Known rows, with every way that one mark hangs from another:
{furu {pemu {botiv zume} mota}}: [  1.3  -1.6 -51.3  13.1  -5.3   1.0  -6.0   0.3  -7.8 -10.5  10.2 -17.1
  -7.7   6.5  13.4  17.2  16.8  -3.3]
{gotege bekeg {pemu botiv mota}}: [ 18.5  -1.3  20.3   2.2 -10.4  12.2  10.5  19.7  -5.3 -18.4  19.4  -5.7
  -1.3 -21.0   3.3   8.2   6.2  10.3]
{zume {botiv {pemu furu gotege}} timidu}: [-10.6   9.2 -14.2  -6.6   8.1  -6.5 -14.2 -13.9  22.4   8.9 -18.7   1.4
  -7.9  15.2 -21.9 -17.6 -10.0  -5.4]
{zume {botiv {pemu gotege}} timidu}: [  3.2   8.9   3.9  -2.4   5.9   5.7  -5.5 -10.9  20.9   5.5 -10.4   0.1
 -14.1  13.3 -23.0 -11.8  -3.5  -2.7]
{furu {pemu botiv}}: [ -1.6   0.8 -17.6 -15.3  -1.8   8.2   5.5   5.5  -4.5 -19.6   9.6 -13.4
  -9.9  -6.2  -0.2   1.2  15.5  -1.4]
{gotege bekeg {pemu furu}}: [  2.5  -2.4  39.7 -24.6   1.4  10.1  18.5  15.5  -2.9  -9.7   7.5   8.3
  -3.6 -19.4   0.1  -5.8  -1.1   5.0]
{gotege bekeg {pemu mota}}: [ 34.6  -5.9  41.2  -5.9  -3.4  16.9  21.1  21.2  -8.0  -8.5  23.0  -0.5
  -8.6 -22.8   4.0   6.5   6.9   5.3]
{zume {botiv {pemu furu mota}} timidu}: [  1.6   8.2 -50.3  -0.7  -1.8  -8.3 -15.6  -3.0  20.3   0.8  -1.9 -15.8
 -14.6  11.8 -13.5  -3.0  -3.9   0.8]
{gotege {pemu furu mota}}: [ 22.4  -8.3   5.1  -4.8   1.1   3.0  11.4   9.1   0.7  -6.3  16.6  -8.5
  -4.0 -13.1   1.8  -4.8   1.2  -4.2]
{furu {pemu {botiv zume} {gotege bekeg} mota}}: [  4.5  -2.1  -1.1  17.2  -1.0   0.1  -7.1   1.5 -16.2   3.5  -3.4   2.1
   3.1   0.7  14.0  14.6  11.6  -2.3]
{bekeg {gotege {pemu {botiv {zume timidu}} furu mota}}}: [-18.8  -1.9 -13.1  28.0  -7.9 -33.0  -6.7  -5.6  -1.1   6.2  -4.2   3.0
   2.5  22.1   1.7   4.7  -9.5   2.1]
{botiv {pemu furu gotege} {zume timidu}}: [-28.4  -1.4 -32.3  -0.8  10.1  -2.3  -7.1 -22.5  14.8  21.3 -13.3   3.6
  -8.0  25.8 -12.6  -9.5  -8.9  -6.6]
{mota {pemu {botiv zume} {gotege bekeg}}}: [-8.6  0.5  2.4 -6.4  0.4 27.6  7.0 -4.9 -0.1  3.9 -7.8  5.4  8.4  3.7
  3.2  1.8  3.3  4.4]
{zume {botiv pemu} timidu}: [ -1.6  12.0 -24.6 -12.4  -0.7   8.6  -0.3  -3.0  20.6  -7.6   0.9  -9.7
 -22.6  11.7 -20.7  -6.0   0.3   4.9]
{bekeg {gotege {pemu furu mota}}}: [ 19.9 -12.7  31.8   1.7   2.6 -16.7  12.2   7.0  -6.2   1.8  14.8   4.9
   0.1  -2.4   4.2  -1.0  -1.2  -4.2]
{bekeg {gotege pemu}}: [ 17.3  -9.8  59.6 -10.4   4.0   0.3  27.8   6.9  -6.3  -7.0  16.5  11.4
  -8.1  -3.7  -2.2  -3.1   3.6   0.9]
{gotege {pemu {botiv zume} furu}}: [-23.7   1.1 -25.9   1.4  -2.8   0.7   0.9  -2.3   7.4 -16.4   0.5  -2.9
   2.1   3.8   4.6   0.0  -1.0   2.8]
{pemu furu gotege mota}: [ 25.5  -8.4   3.1 -11.2  10.6   3.7   0.8  -2.3  -4.2   7.1   7.7  -7.7
   6.8 -15.2   4.0  -7.6   2.3 -12.5]

Rows:
[ -9.3  -6.5 -12.5  22.5  -3.7 -24.3  -2.4  -3.1  -2.1  -3.2   5.0   4.3
   8.3  12.5  12.0   9.5  -2.4   0.2]
{bekeg {gotege {pemu {botiv zume} furu mota}}}
[ -3.9   3.2  -6.4  23.1  -4.8  -8.1 -11.2  -1.4 -13.4  13.3 -11.9   2.2
  -3.4   9.3   3.6   9.2   3.3  -1.9]
{furu {pemu {botiv {zume timidu}} {gotege bekeg} mota}}
[-10.9  -4.5  24.6  -6.0  -0.7 -17.1   7.4   2.3   0.2 -13.1   4.5   6.7
   5.3   0.3  -1.8  -6.2  -3.3   1.7]
{bekeg {gotege {pemu botiv furu}}}
[ 37.0  -5.9  43.3 -12.9   6.1  17.0  11.1   8.3 -14.3   4.1  13.2   0.4
   2.6 -24.0   5.9   1.8   7.8  -3.2]
{pemu {gotege bekeg} mota}
[  9.8  -0.7   4.6  -8.6   1.6   0.6  -8.3   3.6  -8.5  -1.2   0.3  -4.0
  16.6 -20.8   6.5  -1.0   0.4  -0.9]
{pemu botiv furu {gotege bekeg} mota}
[-16.4   9.2   6.8  -1.6  -1.8   6.2  -1.3  -5.7  -5.5   4.1 -11.3   5.0
   3.2   2.0  -1.4   0.8  -3.0   3.9]
{pemu {botiv {zume timidu}} {gotege bekeg}}
[  8.4  -7.8   7.3 -26.5  11.0  22.8  12.1  -6.3   5.5  11.3  -4.6  -1.1
   3.9  -2.2  -6.8 -19.1  -0.7  -9.0]
{mota {pemu furu gotege}}
[-18.3   4.4 -18.4  17.0 -12.5 -10.9  -5.7   6.6  -0.9   0.3  -3.9  -0.8
  -0.1   3.4   3.0   6.7  -8.5   8.3]
{gotege bekeg {pemu {botiv {zume timidu}} furu mota}}
[-13.9   5.2 -18.1   9.8  -2.9 -10.5 -16.7  -6.2  -5.4  13.2 -13.8  -0.4
  11.3   3.2   5.1   2.2  -8.0   0.1]
{pemu {botiv {zume timidu}} furu {gotege bekeg} mota}
[ 23.6  -5.6  27.1 -15.9   8.1   6.3   2.1   5.6 -11.0   7.9   4.8   1.4
   9.6 -22.4   7.2  -3.4   0.9  -6.6]
{pemu furu {gotege bekeg} mota}
[-10.1   0.5 -15.0  11.7  -8.2  -2.7  -2.4   9.0  -2.6 -10.3   4.8   0.0
   5.8  -5.3  12.5  11.8  -0.3   7.7]
{gotege bekeg {pemu {botiv zume} furu mota}}
[-30.8   5.5 -17.6  -5.2  -2.0   8.0  -4.6  -9.4   4.7  17.2 -25.0   6.8
   8.2  14.0  -6.0  -8.6 -11.0   3.5]
{mota {pemu {botiv {zume timidu}} furu {gotege bekeg}}}
[  3.0 -10.0  43.5 -13.9   5.9 -11.6  18.5   3.3  -3.7  -3.0   7.8  12.7
  -1.3  -1.1  -1.1  -8.3  -2.6  -2.2]
{bekeg {gotege {pemu furu}}}
[-23.2   4.4  -4.2 -10.5   3.9   2.9  -5.8  -7.1  -5.1  -1.4 -11.5   7.4
  15.3  -5.0   9.4   0.0  -1.3   0.9]
{pemu {botiv zume} furu {gotege bekeg}}
[ -9.5   0.9 -11.4   4.8  -4.7  12.1  10.3   0.1   4.7 -20.4   9.8  -5.2
  -4.6   2.7   3.5   4.6   5.5   4.1]
{gotege {pemu {botiv zume}}}
[ -4.2  -2.4   0.9  31.4  -9.7 -21.2   1.7  -2.5  -1.6   2.7   4.6   1.7
  -4.0  20.2   0.4   9.4  -3.7   3.8]
{bekeg {gotege {pemu {botiv {zume timidu}} mota}}}
[ -1.5   0.0 -30.4  27.7  -2.3 -11.0 -13.6  -9.7  -5.7  12.8  -9.2  -6.6
  -5.3  16.6   0.0   4.5   4.8  -9.3]
{furu {pemu {botiv {zume timidu}} gotege mota}}
[ -5.5   0.8 -17.0   5.0   0.9  -1.9 -12.0  -4.1  -7.2   3.2  -4.7  -0.3
  17.0  -6.8  14.6   7.5  -0.1  -1.9]
{pemu {botiv zume} furu {gotege bekeg} mota}
[  4.1   8.3  -0.5   4.4   2.4  -9.0 -18.2  -2.9  11.8  15.4 -15.2   3.9
  -4.0   5.9 -13.7  -4.7  -9.7   1.1]
{zume {botiv {pemu furu {gotege bekeg} mota}} timidu}
[-36.5   8.2  -6.8   1.6  -9.6  -5.8  -0.7   3.0   1.7  -5.3 -11.0   6.3
  -1.6   5.3  -2.3   0.0 -10.2  10.6]
{gotege bekeg {pemu {botiv {zume timidu}} furu}}
[  6.8   2.6  31.8 -20.5   2.2  16.3   6.6   4.0  -8.3  -9.9   3.5   1.0
   8.3 -20.5   0.3  -2.9   5.6   3.4]
{pemu botiv {gotege bekeg}}
[ 12.0   3.5   3.5  -0.9   6.5  -1.5 -14.2   0.2   9.7   5.6  -6.9   4.0
   2.1  -3.5  -3.1   0.5  -1.7  -0.4]
{zume {botiv {pemu furu {gotege bekeg} mota}}}
[29.0  0.5 -5.4  7.7  7.0  9.5 -6.9 -5.7 15.9 -0.2  5.7 -6.4 -6.3  3.4
 -8.0  0.9  5.9 -5.3]
{zume {botiv {pemu gotege mota}}}
